Each row was made from one path, in order. Every step used is in the known rows, and no mark comes twice. Write each row's path.
In the rows, 128 means zero.
Known rows:
pabav, tato, dezi: [142 133 145 129 127 127 113 127 134 131 128 172 114 136  87 128 133 151
 101  58 150 146 123 120 141]
sobob, kevazu: [127 159 135 107 136 148 145 116 129 129 140 124 125 116 115 101 131 127
  75 169 120 149 125 141 115]
fimug, bime, tato, dezi, sote: [167 153 121 148  84 141  87 151 134 101 116 134 141 105  83 119 119 111
 124 130 167 149 152 147 100]
dezi, tato, bime, fimug, kelade: [169 190 132 123  82 121  59 130 127 120 134 156 146 126  53 123 116 102
 144 108 180 122 153 145  95]
pabav, tato, bime: [119 108 153  94 120 118 128 129 133 141 141 172 127 146 103 102 128 145
  88  39 133 134 113 140 122]
kelade, fimug, bime, tato, pabav: [188 151 131 123  88 165 120 122 113  96 137 171 108  92  66 135 120 138
 136  77 135 129 143 142 122]
fimug, kelade: [138 155 137 141  97 139 109 119 129 127 130 127 117 114 104 124 133 127
 155 119 149 124 130 116 120]
zeni, kevazu: [154 104 126 129 120 146 136 133 132 107 137 127 145 121 129 133 136 117
  89 151 130 123 119 121 127]
sobob, kevazu, zeni, tato: [141 135 154 104 151 147 120 111 124 131 134 147  82 140 100 131 131 135
   4 162 113 144 124 145 121]
fimug, bime: [122 120 137 149 113 137 114 143 134 107 124 117 111 124 114 107 126 139
 163 107 136 126 133 117  81]
bime, tato, pabav: [184 157 120 109  92 153 136 114 116 146 135 169 123  82  93 133 124 109
  92  95 151 140 137 155 145]
sobob, kevazu, pabav, tato, puvil: [122 170 166  82 136 150 190 107 121 120 138 186 101 121  81 114 139 144
  93  93 134 154 122 140 149]
bime, tato: [170 152 127 107  94 148 114 125 129 106 137 127 115 121 120 116 120 111
 106 139 144 128 132 157 125]
bime, fimug, kelade, tato: [159 177 148 144 128 136  79 106 128  78 143 155 110 150  62 128 115 142
 173 110 143 110 142 112 151]
tato, bime: [129  83 126  83 124 122 132 130 129 151 128 152 149 116 121 110 130 138
 102  68 142 128 136 141 106]
puvil, tato, bime, fimug: [138 131 116  65 115 120 102 131 134 135 127 159 173 148  73 101 109 128
 130 113 168 120 149 138 108]
pabav, tato, bime, fimug, kelade: [146 185 155 120  85 125  70 115 134 113 148 165 126 121  61 107 114 134
 135  57 179 122 140 134 113]
kelade, fimug, bime, tato, puvil, sote: [148 119 142  86  88 180 150 120 138  43 124 152 131 141  68 126 124 141
 197 135 128 125 141 117 114]
dezi, tato: [152 162 127 142 119 118 110 149 123 127 122 139 131 168  98 142 128  91
 127 166 119 134 120 140 121]
kevazu, sobob: [110 137 139  85 123 141 135 109 124 117 126 126 100 124 155 127 127 136
 129 101 133 101 134 158 145]
kelade, fimug, bime: [132 121 141 145 123 144 110 137 123  66 132 130 109 142  94 130 123 164
 183 107 107 115 136 112 100]
zeni, tato, puvil: [145  93 150 107 149 156 128 121 128 115 126 179 136 123  71 141 136 110
 120 112 134 144 141 111 127]
sobob, kevazu, pabav: [136 169 128  90 129 131 188 111 110 154 133 133 122 116 112 119 136 136
  55 155 127 142 128 162 126]
dezi, tato, pabav: [169 167 120 142 117 127 130 135 111 166 121 179 137 123  75 157 131  92
 110 119 128 146 125 139 142]
fimug, kelade, tato, pabav: [164 139 141 138 127 147 134 101 116 143 135 192 109 114  62 142 134 143
 143  58 128 130 128 107 170]

Which path is each row?
[146 157 127  84  86 131  86 121 135 132 130 155 154 131  55 101 116 127
 158 107 184 117 149 125 103]
puvil, tato, bime, fimug, kelade
[144 140 123  96 119 116  87 123 130 121 136 151 159 108  97 116 109 129
 117  84 169 120 161 149 106]
tato, bime, fimug
[128 134 131 103 112 145 160 133 137 108 110 158 158 166  76 145 134  98
 172 171 126 140 123 116 131]
dezi, tato, puvil, sote
[192 123 128 115  96 159  88 132 127  73 126 153 108 110  70 126 124 157
 140  80 156 129 156 135 100]
kelade, fimug, bime, tato, dezi
[143 110 149 120 144 131 106 120 124 129 124 151  85 150 110 152 129 136
  47 130 119 127 126 133 132]
kevazu, zeni, tato
[144  98 111  85 127 134 132 135 135 156 105 160 149 149  80 119 135 142
 130 117 157 140 134 108 129]
puvil, tato, dezi
[148 147 151 123 110 124 171 127 118 122 144 159 116 155 103 138 138 135
  58 105 126 127  98 143 155]
zeni, kevazu, pabav, tato
[148 114 125  96 117 113 114 148 125 150 123 160 151 152  95 122 130 105
 101 102 134 133 128 152 100]
dezi, tato, bime
[174 146 139 122  89 161  98 134 125  51 140 130  99 133  87 118 116 143
 156 119 126 117 139 144 100]
kelade, fimug, bime, tato
[120  73 119  49 119 126 146 138 134 165 119 159 162 160  95  94 130 136
 117  98 140 128 123 128 109]
puvil, tato, bime
[177 179 139 143 123 142 103  97 115 122 140 194 118 108  43 143 119 137
 153  68 150 124 146 114 169]
bime, fimug, kelade, tato, pabav
[180 150 128 126  81 160 125 126 122 129 131 160 108  77  82 116 122 118
 120  77 158 138 141 147 108]
fimug, bime, tato, pabav
[115 138 166 113 134 148 142 121 136 100 135 182 106 132  94 121 133 137
 152  71 135 142 122 112 151]
pabav, tato, puvil
[166 128 150  96 106 181 116 126 129  40 132 163 101 106  78 119 124 144
 192  93 141 126 156 127 110]
kelade, fimug, bime, tato, puvil
[152 165 133 112  88 128  73 115 131 121 137 148 144  97  75 113 116 129
 146  81 186 117 160 136 100]
tato, bime, fimug, kelade
[134 115 137  86 114 156 143 114 128  99 135 125 116 116 156 132 134 126
  94 120 135  96 127 153 144]
zeni, kevazu, sobob
[106 158 157  70 117 153 219 103 131 119 130 171 131 152  72 118 138 140
 104 137 124 152 111 130 148]
sobob, kevazu, pabav, tato, puvil, sote
[144  87 146  93 127 134 118 114 130 127 136 173 124 142  81 106 133 156
 133  43 134 119 130 121 128]
fimug, kelade, tato, bime
[166 182 131 164 121 125  65 123 129  92 125 165 150 132  44 145 115 128
 154 122 162 135 158 119 155]
bime, fimug, kelade, tato, dezi, sote
